Known rows, with every way that one mark hangs from another:
[J_600 [J_846 J_480 J_770]]: [ -2 -23 -13  20  -1   7 -12  13  -3  25  11  34 -12   1  10  18 -22  12
  -9  13  -9  -6]
[J_846 [J_770 J_367 J_686]]: [ -7 -23   0  -6  -8   9   7   8  19  18  18  23   5  -6 -13  -1  18   8
  -5 -12   2 -10]
[J_686 [J_480 J_846] J_770]: [ 38   7 -37   4   1 -24   0  18   3   8  39 -32  -4  27 -10 -15  14  -4
  13  -1  11 -13]
[J_570 [J_480 [J_846 J_600 J_770]] J_949]: [-11  -2  12  -7  13   7  -7 -52 -19  42 -18 -24 -10  -3  15 -32   1  -3
  -5  21   1  22]
[J_949 [J_570 [J_480 J_686 J_846]]]: [  8  13  41 -16   4  -6   0  30 -14 -13 -23 -21   2 -10   9   4   9 -11
   4   4  -4  15]
[J_949 J_570]: [  0  -2  44  18 -22   4  25  25  -5 -32  -6 -12 -10  -5   9  14  28  -6
   7  -1  -9  -2]
[J_949 [J_570 J_480]]: [  5  -4  56  12 -15   3  22  -1 -13  -2 -22 -28   0 -15  15   6  27  -9
   3   1  -7  13]
[J_570 J_480 J_949]: [ -13  -40   54   20   -3   18   10 -101  -30   53  -24  -27  -15  -16
   27   -7   17   -9   -7   11    2   21]
[J_367 [J_770 [J_686 J_480]]]: [ 15 -15 -18  32 -14  11 -11 -71   0  -2   4  30  -5  13 -11  -4  41 -11
  -3 -20   1  -8]
[J_480 [J_686 J_770] [J_846 J_600]]: [ 12  37 -39 -35  16 -10   9  31  -7 -52 -11 -22  -1   7  -5   5 -16  -5
   6   3  14   7]
[J_770 J_367 [J_686 J_480]]: [ -4  -9  13  24 -13   0  21 -21  28  30  27   9  17   2 -20  14  22  -5
  11 -22   0 -16]
[J_570 J_480]: [  4 -20  33   7  -3   7   7 -47 -26  13 -23 -37  -2 -15  18   1  19 -11
  -8   5   6  13]
[J_600 [J_846 J_770]]: [ -7 -20 -18  13 -17   7  -2   1   1  19  13  30 -17  -2   5  25  -1   8
  -4  16  -4  -5]
[J_367 [J_770 [J_686 [J_480 J_846]]]]: [ 21  -3 -32  25  -3   6 -19 -46   1  -3   8  27  -6  20 -16 -15  36 -14
  -2 -15   2  -8]
[J_846 [J_480 [J_686 J_770]] J_600]: [  0  19   1  -7  12   3  14  -6 -10 -49 -22 -13   8  -5  11  15 -30   3
  -2  -7  -1   9]
[J_480 J_686 [J_846 J_600 J_770]]: [ -5  30 -32 -48  13  -8 -27  45  -1 -53  -4   7  -5   3  -3  -2 -21   0
  -2  11   7   3]
[J_770 J_367 [J_686 [J_480 J_846]]]: [  3   7  -4  16   0  -5  11  12  28  29  32   4  17  13 -25   1  15  -8
  12 -17   2 -17]
[J_367 J_770]: [ 10 -10 -13  26 -12  13 -12 -52 -26 -37 -26   9 -17   6   3 -20  30 -12
  -9  -5   4  -2]
[J_570 [J_480 J_686 J_846] J_949]: [ -8 -18  33 -13  20   7 -19 -59 -30  38 -27 -19 -13  -9  20 -12  -6 -11
  -5  13   6  24]
[J_770 J_367]: [-12  -2  16  18  -9   2  19   7  -4 -10 -10 -20   3  -5  -4  -6   8  -5
   3  -4   5  -9]
[J_846 [J_480 J_686] J_600 J_770]: [-13   8  -1 -25  10   3 -20  12   0 -44 -12  17   4  -8  11   4 -35  13
  -9   0  -6   4]
[J_600 [J_846 [J_480 J_686] [J_770 J_367]]]: [-13 -10  -9   4   6   1 -18  25   5  23  -1  43   2  -6   0  16 -41  16
  -5   6  -7  -4]
[J_480 [J_686 [J_770 J_367]] [J_846 J_600]]: [  6  48 -38 -32  18 -14  13  45   0 -43 -14 -25  10   5 -15  -5 -24  -3
   9   0  14   5]
[J_846 [J_480 J_686] J_600 [J_770 J_367]]: [-21  20   0 -24  12  -3 -14  30   8 -35 -18  14  17  -9  -1 -10 -45  15
  -5  -4  -6   1]
[J_846 J_480 J_770]: [  5 -30   5   1  10   6 -25  21  -9  -8   8  14  -9   0  13 -16  -9  11
 -15   2  -4  -8]

Rows:
[ -4  25 -10  15  -3  -7  19   7  32  16  24  -2  22  12 -27   3   9  -8
  14 -16   0 -14] : [J_770 J_367 [J_686 [J_480 [J_846 J_600]]]]
[ -7  36 -16 -29  14  -5  -8  29 -10 -61 -17 -11  -4   3   1  12 -20 -10
   3   9   7   6] : [J_480 J_686 [J_846 J_600]]
[ 21   1 -14  14 -14 -21  20  -7  12  20  26 -31  10  12 -15 -10  13   1
  17 -14   9 -15] : [J_686 J_480 [J_770 J_367]]
[ 12  12  39   5   0  -3   9  29 -15  -4 -18 -31   1  -4   9  -7  22 -12
   4   7  -5  11] : [J_949 [J_570 [J_480 J_846]]]
[  0  -5  -9  18   7   2   9   8  -3  18  -9  17   2  -4   2  29 -37   8
   0   1  -3   1] : [J_600 [J_846 [J_480 [J_686 [J_770 J_367]]]]]
[ -7  -2  -4   0   6  15   6  -1  14 -11   7  26   7  -2   3   5  -9  11
 -10  -8 -10   0] : [J_846 J_480 J_600 [J_770 J_686]]
[ -7 -28  40  -9   7   9  11 -87 -21  52 -33 -26  -2 -20  13  -5   1  -1
  -1  -1   9  25] : [J_570 [J_480 [J_686 [J_770 J_367]]] J_949]
[  7  24 -28  -6  -6 -20 -21  22  11 -12  33 -10  -2  21  -8 -14   1  -3
   9   9   0 -13] : [J_686 [J_480 [J_846 J_600 J_770]]]
[-20  13 -11 -10 -12   9  25   3  28  -5   5  15  14  -8 -16   4   8   8
   0  -9  -2  -4] : [J_846 J_600 [J_770 J_367 J_686]]
[ 31  31 -43   2  -2 -24  12  12   7  -6  30 -40   2  27 -11 -11   7  -4
  17   0   8  -9] : [J_686 [J_480 [J_846 J_600]] J_770]
[  0  -3  58  -8 -10   0  10  -3 -12 -12 -29 -16   2 -20  15  18  16  -7
   3  -2  -5  17] : [J_949 [J_570 [J_480 J_686]]]
[  4 -33  -5  -5 -15   3 -10 -16  22  18  44  29  -5   4  -6  11  27   6
  -2  -8   0 -13] : [J_846 [J_770 [J_686 J_480]]]
[-16  19  -3   0   7   0   1  32   7 -21 -11   1  15  -3  -1 -25 -29  13
  -5  -1  -9  -4] : [J_846 J_480 J_600 [J_770 J_367]]
[ -7 -20 -10   3   3   5 -23  13  -2  15   3  46 -10  -4  10  29 -34  13
  -8  10  -8  -2] : [J_600 [J_846 [J_480 J_686] J_770]]
[ -3 -20  29  13  16  10  -5 -60 -32  52 -20 -31 -15  -4  19 -24   9 -12
  -5  17   4  20] : [J_570 [J_480 J_846] J_949]
[  6  27  24 -11  -3  -7  10  35  -5  -9 -17 -25   5  -4   6 -13  13  -5
   4  10  -8  14] : [J_949 [J_570 [J_480 [J_846 J_600 J_770]]]]
[ -9 -16 -17  18 -19   1   5  -4  30  55  32  43   3   1 -15  28   0  10
   4   1  -6 -13] : [J_600 [J_846 [J_770 J_367 [J_686 J_480]]]]
[-12 -10 -17  14 -16   3   3  15   8  28   8  25  -6  -4  -5  15  -8  10
   0  13  -4  -8] : [J_600 [J_846 [J_770 J_367]]]
[  5   1 -26 -13  15  -1  -9  56  11   8  21   9   0  10 -17 -22   8   0
  -3   0   6 -11] : [J_480 [J_846 [J_770 J_367 J_686]]]
[  9  -9   9  -1  18  -1   0  13 -12 -17 -16  -6   5  -4   6   2 -25   5
  -4 -13   4   0] : [J_846 [J_480 [J_686 [J_770 J_367]]]]
[ -1 -28   7 -21  16   3 -40  22  -8 -22  -1  27  -7  -6  13  -1 -23  12
 -14  -2  -2  -2] : [J_846 [J_480 J_686] J_770]
[  2  31 -29  -3  -5 -24 -17  33  17  -6  29 -12   7  20 -15 -22  -3  -1
  13   6   0 -15] : [J_686 [J_480 [J_846 J_600 [J_770 J_367]]]]
[-13   0 -10 -12 -15  14  20 -18  20 -17  11  19   0  -5  -4  15  17   6
  -4  -4  -2   0] : [J_846 J_600 [J_770 J_686]]
